Each row was made from one path, in order. Every step used is in the known rows, and no mark comes twice. Write each row's path.
Known rows
soduga/gabit/neke/meli/ziga/zugigiz: [ -3.9  -9.5  -3.2  -8.9  26.2  -5.6  22.9   2.4   4.1  16.3  -7.3  14.8
 -18.4 -19.1   0.0   5.8  -5.6 -27.0   7.7 -24.2   3.5   1.2   8.6 -21.4]
zugigiz/ligiz/dipev: [-10.6 -11.2 -45.5  18.6  13.7 -21.9 -47.1  14.1  59.1  14.2   5.0 -38.0
 -12.5  27.5  73.4  23.8   9.7 -42.3 -38.5   0.4 -28.6  -0.7 -16.8  30.4]
gabit/neke/meli/soduga/funos/ziga/zugigiz/ligiz: [ 23.8  -0.8 -10.2  18.3 -49.6  -0.2   5.9  21.2   6.2   9.9 -23.1  15.7
 -12.3 -16.6   7.2   2.4   3.4  -9.3 -21.9 -41.4  12.5 -21.7 -19.1 -11.5]
gabit/neke/meli/soduga/funos/ziga/zugigiz: [ 20.2   0.4   8.8  -4.1 -25.7   2.2  14.6   8.9  -8.4  -0.9 -18.2  18.4
 -10.7 -16.2 -17.7  -6.4   2.4   7.8  -2.1 -22.5  12.4 -14.7  -4.0 -12.8]
meli/soduga/funos/ziga: [ 15.3  16.4   1.9   4.2 -30.9  12.6 -22.3  -8.3   6.7 -18.1 -20.8  -1.0
   5.0   5.0  -4.8 -12.0  16.7   7.1  -4.5  11.4   0.4  -2.6   7.7  12.4]
meli/neke/gabit/soduga/funos/ziga: [ 13.4   6.8  14.7 -13.1 -30.0   3.7 -15.9 -11.1 -22.5 -13.5  -6.4   3.7
  17.3 -10.1 -38.3  -2.9   3.5  32.0  -4.3  -5.6   6.7 -15.5   3.4  10.8]
funos/neke/gabit: [ -7.8   0.6   5.9   2.7  22.4 -14.0 -31.6 -21.1  -5.5   1.6   0.5 -20.3
   5.7  28.8   5.2  -2.3  -3.9   4.1  -8.3   8.5  -5.6  -2.4  12.4  22.2]
gabit/soduga/funos/ziga: [  3.2  15.7   7.4 -12.7 -19.3  12.7 -19.1   0.7  17.4 -15.0 -12.1 -18.6
  -1.7  -7.4  -7.7 -18.9   9.2  27.7  -8.3  17.4  -3.7   3.7  -3.1   8.0]
neke/gabit/soduga/funos/ziga/zugigiz: [ 10.1  15.1  23.1  -5.1  -8.4   7.6   5.3   0.9  16.7   4.8 -22.5 -15.5
   1.1 -30.6 -19.9  -8.4   7.4  -1.6 -24.5 -20.9   4.3  -7.4  11.3   1.2]
neke/meli/ziga/zugigiz/ligiz: [  3.3  -7.9 -15.3  35.6   6.6  -6.3  18.3  25.6  42.2  24.1  -9.7  -1.5
 -13.6  -0.5  43.0  12.8   6.6 -61.8 -15.1 -19.2  -3.7   3.2  -9.1 -15.8]
gabit/soduga/funos: [ -8.2   7.4  -4.8 -32.3   7.4   9.3 -26.8   8.7  20.9 -11.0   2.9 -29.4
  -3.7  11.0  13.7 -10.7   2.2  29.8  -9.6  25.3 -17.1   6.9   2.0   4.8]
soduga/funos/ziga/zugigiz: [  9.6  29.4   9.8  -2.5   0.1  -0.3   2.1  -2.8  32.9  -4.4 -37.5 -14.8
 -16.8 -14.6  11.3 -13.0  10.7 -19.8 -21.9   1.5  -9.9   9.8   3.7   0.9]
funos/neke/meli/soduga: [  4.3 -13.5  -1.2  19.9  -4.6  -8.8 -12.0  -1.6 -21.2   1.7   8.2   2.8
  17.2  36.4   7.8   6.4   0.8  18.1   8.2  16.4   7.2  -4.9  -1.7  10.6]
gabit/soduga/funos/neke/meli/ziga: [  4.3  -2.2  10.7  -8.4 -25.8   3.0  11.2  11.4  -9.2   5.9  -1.9  11.9
  22.3  -2.0  -6.2  -3.3 -20.8  52.9  16.0  -2.0  14.6  -0.2 -20.9 -11.2]
neke/meli/ziga/gabit/soduga: [ -9.3 -17.9   3.1  -0.2  16.5  11.7  27.1  10.9  -2.5  -6.8  18.9   8.3
  -1.8 -22.3 -10.6   7.8   1.9 -12.5  27.1   8.3  -5.2   7.1   2.1 -10.4]
soduga/funos/ziga/gabit: [  2.4  26.3   4.8  -4.2  -8.5   7.6  -1.0 -19.4   1.8 -25.5 -27.6  -3.2
 -13.5 -25.2  -9.8  -7.9   6.3  -7.9   0.5  11.9 -17.9   6.8   5.6  11.5]
dipev/ligiz: [-15.7  -9.1 -24.4  -7.8  23.1 -10.5 -51.7  -4.6  52.2   4.2   1.5 -23.2
 -23.6  39.2  39.2  19.4   9.2 -42.2 -12.4  17.7 -35.9  10.7  -4.5  26.9]
gabit/soduga: [-15.2  -7.0  -6.3 -19.0  33.5   6.7 -28.9   9.4  25.3  -9.0  22.0 -36.5
 -10.9  20.4  20.5  -9.3  13.4   4.2  -7.0  35.0 -17.8  11.6   9.2   9.2]
funos/neke/meli/ziga: [ -1.7  -7.5   4.4  16.7   3.8  -9.0   4.8  -4.1  -1.9   6.7   0.0  10.6
   8.1  18.7   9.9  -0.3  -9.9   5.4  18.1   8.3   6.3   6.7 -10.0  -2.2]
neke/gabit/soduga/meli/ziga/funos: [ -8.8  -3.3   1.4 -20.9   2.8  14.5  15.7  -7.1 -20.2 -11.5  38.5  14.1
   6.2  -2.5 -30.7  -6.9  -8.7  -1.0  14.6   2.5   8.9   1.4  13.1 -10.0]
funos/neke/gabit/soduga/meli/ziga/zugigiz: [ -6.9   0.2  17.1   9.8  18.3  -1.8  37.8   3.7 -12.7  27.5  12.9   6.5
  10.5 -17.6 -11.5  -2.7  -6.1  -1.7   3.2 -25.7  21.5   0.6  -4.0 -17.7]
gabit/soduga/funos/ziga/zugigiz: [  8.0  22.0  14.6 -13.5  -4.2   9.5   5.2  11.7  29.4  -2.4 -22.0 -20.0
 -10.6 -27.7   2.2 -15.1   9.5   3.9 -21.9  -1.5  -2.5   8.6  -0.9  -3.8]
soduga/funos/neke/meli/ziga: [  5.5   5.7   5.5   3.3 -21.5  -6.8   7.7  -3.9  -6.6   3.2 -16.9  17.4
  15.3  10.6   1.9  -2.9 -18.7  30.3  16.0  -1.0   7.1   1.6 -15.2  -6.8]

Which path is each row?
[ 19.2  12.3  22.3 -13.2 -14.6  -0.1   8.0   0.2  -9.8   1.7 -17.4   1.9
   8.9 -30.0 -29.0   2.4   3.8   6.6 -17.5 -24.4   8.1 -10.5   7.1  -0.2] -> meli/neke/gabit/soduga/funos/ziga/zugigiz
[ -5.5 -25.9 -10.1 -11.9  19.1   1.9   1.2   1.5 -32.2 -16.1  24.1  11.6
 -17.2  -0.4  -9.1   8.8   1.5  -5.0  22.0   5.4  -8.8  -8.6   9.3  -1.1] -> ziga/gabit/neke/meli/soduga
[ -1.9  -0.3 -16.3   1.9  11.8   5.8 -30.7 -11.8  -0.4  -5.8  -0.4  -9.7
   5.4  19.7  11.7   8.1  19.1 -15.9  -3.6  18.1  -8.3   1.1  27.4  16.6] -> meli/soduga/gabit
[ -6.7   2.1   4.5 -24.1   3.9   6.2 -25.7  -1.6   4.3  -5.8   4.0 -24.5
   7.2   8.2  -8.6  -4.4   1.4  25.0 -11.4   6.8 -10.0  -8.1  13.6  10.4] -> neke/gabit/soduga/funos
[-17.9  -2.9  -6.7  -1.5  17.8  12.4  10.8   7.1   7.4   1.3  29.4  -1.3
  -4.1   7.0   1.4 -13.0  11.9   0.2  17.5  23.6   0.6  13.7  -5.7 -14.0] -> gabit/soduga/meli/ziga
[ -2.7   8.0   3.9  -4.8  -2.5  -4.8  13.2 -28.3 -36.1  -5.9  18.6  26.3
  13.6   8.7 -22.2  -5.6 -22.9   4.2  16.4  -4.6  13.5   2.1   4.3  -2.9] -> soduga/meli/ziga/funos/neke/gabit
[ -5.7  -8.8 -19.8 -24.4  19.3   4.4 -34.7  -8.7 -10.3  -7.4   9.8  -5.2
 -11.2  14.6   4.7   0.1   8.7   2.4   0.5   6.0  -6.0  -5.6  20.9   9.0] -> meli/soduga/gabit/neke
[ -7.0  -6.7   0.1  14.1  11.9 -17.9 -13.9  -8.1  -8.3   1.4   3.8  -9.9
   3.7  36.8  11.5   0.3  -7.2  15.4   4.5  25.3  -4.0   5.1  -8.4  10.5] -> funos/neke/meli
[ 23.1   9.9  10.9  22.7 -33.1   3.6  20.1   6.4   2.9   2.5 -29.4  11.9
   6.2 -12.1  -9.0   2.0  13.0 -10.0  -7.6 -10.2   9.9  -7.6   1.2  -5.1] -> neke/meli/soduga/funos/ziga/zugigiz
[ -0.7 -13.3 -15.3  19.7  -4.9  -0.8 -12.3  -8.4 -15.9  -0.3   2.2   6.0
  15.5  23.4  -3.6  16.3  14.0  -9.7   6.7  16.3  -1.2  -5.6  19.6  10.2] -> neke/meli/soduga/gabit
[  1.7  -6.0  -3.0 -14.4   3.7   3.1   5.2  -3.9   2.6 -17.7  14.2  14.6
  -4.2  15.7   0.0  -2.9 -10.8 -18.0  16.0  17.6  -4.3  11.0   9.1  -6.6] -> neke/meli/ziga/funos
[ -3.0  -2.5  -2.7  32.5  -2.9  -4.6  29.5  15.8   0.6  37.1   9.3   4.9
   9.6 -20.0  12.3   6.1  -6.0 -18.6 -17.1 -43.0  21.6  -7.3 -19.1 -15.9] -> funos/neke/gabit/soduga/meli/ziga/zugigiz/ligiz
[ -3.7 -15.3   1.5 -20.0  23.1  -2.6 -26.0  -2.1 -15.1  -6.3  27.5 -14.5
   8.3  16.1 -11.2   7.3   6.1   7.8  -3.1  10.9  -5.6  -7.4  16.2  11.8] -> meli/neke/gabit/soduga
[ -0.9  17.1   1.3 -30.3  -0.5   6.8  -6.9 -16.0  -8.7 -28.9 -17.5   1.8
 -30.5 -30.4 -17.2 -15.2  -4.6  10.7   6.8  -0.8 -15.1   0.8  -0.6   3.8] -> soduga/funos/ziga/gabit/neke
[ -5.2  -8.9   3.2   0.7   9.6  -4.0   8.4 -13.4 -19.9 -20.7   2.4   9.3
 -29.5 -17.4 -25.3  -5.0   1.0  -7.6  18.9   4.2  -8.2  -2.6  -1.8   2.3] -> funos/ziga/gabit/neke/meli
[  6.9  -3.8  -7.2  39.8  -3.3 -16.5  20.0  19.5  24.1  31.1 -16.6   4.5
  -1.5  -0.9  43.6  11.7  -9.3 -36.1 -16.7 -28.9   8.3   2.3 -22.6 -12.5] -> funos/neke/meli/ziga/zugigiz/ligiz
[-17.5  -4.7   3.8   8.1  10.3  -7.8  -3.5 -12.0 -31.3   7.5  28.6  -9.7
  14.2  18.5 -17.6  -4.7  -4.5  33.3   1.6  10.3   8.5  -4.4  -4.7   6.2] -> funos/neke/gabit/soduga/meli
[ -3.1  -5.9   7.0  15.3  11.2  -5.0  25.8  -8.5 -20.0  -2.7  -1.3  20.8
   2.9 -11.7  -2.8   9.2 -13.4  -8.5  27.6   1.8  -0.1   7.5  -5.7  -3.0] -> funos/neke/meli/ziga/gabit
[ 13.6   0.6  -0.9  13.9 -32.6  -3.2  27.1  35.3  16.6  30.1 -18.1   8.1
  12.8 -23.0  27.1   8.5 -20.2  12.3 -17.6 -40.7  15.3  -4.4 -32.7 -21.8] -> gabit/soduga/funos/neke/meli/ziga/zugigiz/ligiz
[ -4.6  13.8  -3.9 -14.0   2.0  -2.5  13.3 -16.8 -22.7 -12.7  18.4  22.2
   1.3  12.2   0.2 -12.8 -21.4   8.7  17.7  15.5   6.9  17.7  -8.3  -8.4] -> soduga/meli/ziga/funos/neke
[ -1.9  -3.0   5.4 -16.4  -9.7  15.9  31.1  11.3  -8.7  -9.7   2.7  15.2
   5.6 -32.2 -17.8   6.4  -8.2  11.8  24.1  -0.3  -4.5   1.1  -3.5 -14.9] -> neke/meli/ziga/gabit/soduga/funos
[-12.2  -3.9   8.9   7.4  27.4   7.1  35.9   8.4   6.3  20.9  18.4   0.6
  -0.9 -17.2 -11.2  -2.5  10.3 -29.2   1.3 -16.1   9.3   2.1   9.2 -19.8] -> neke/gabit/soduga/meli/ziga/zugigiz
[  4.0 -10.0  -7.9  23.8 -14.5  -9.9 -12.3 -14.0 -35.6   7.4  -2.0  13.0
  27.3  22.2  -4.5  16.5  -1.4  17.0   6.8   7.5  11.9  -7.8   6.9  13.8] -> funos/neke/meli/soduga/gabit
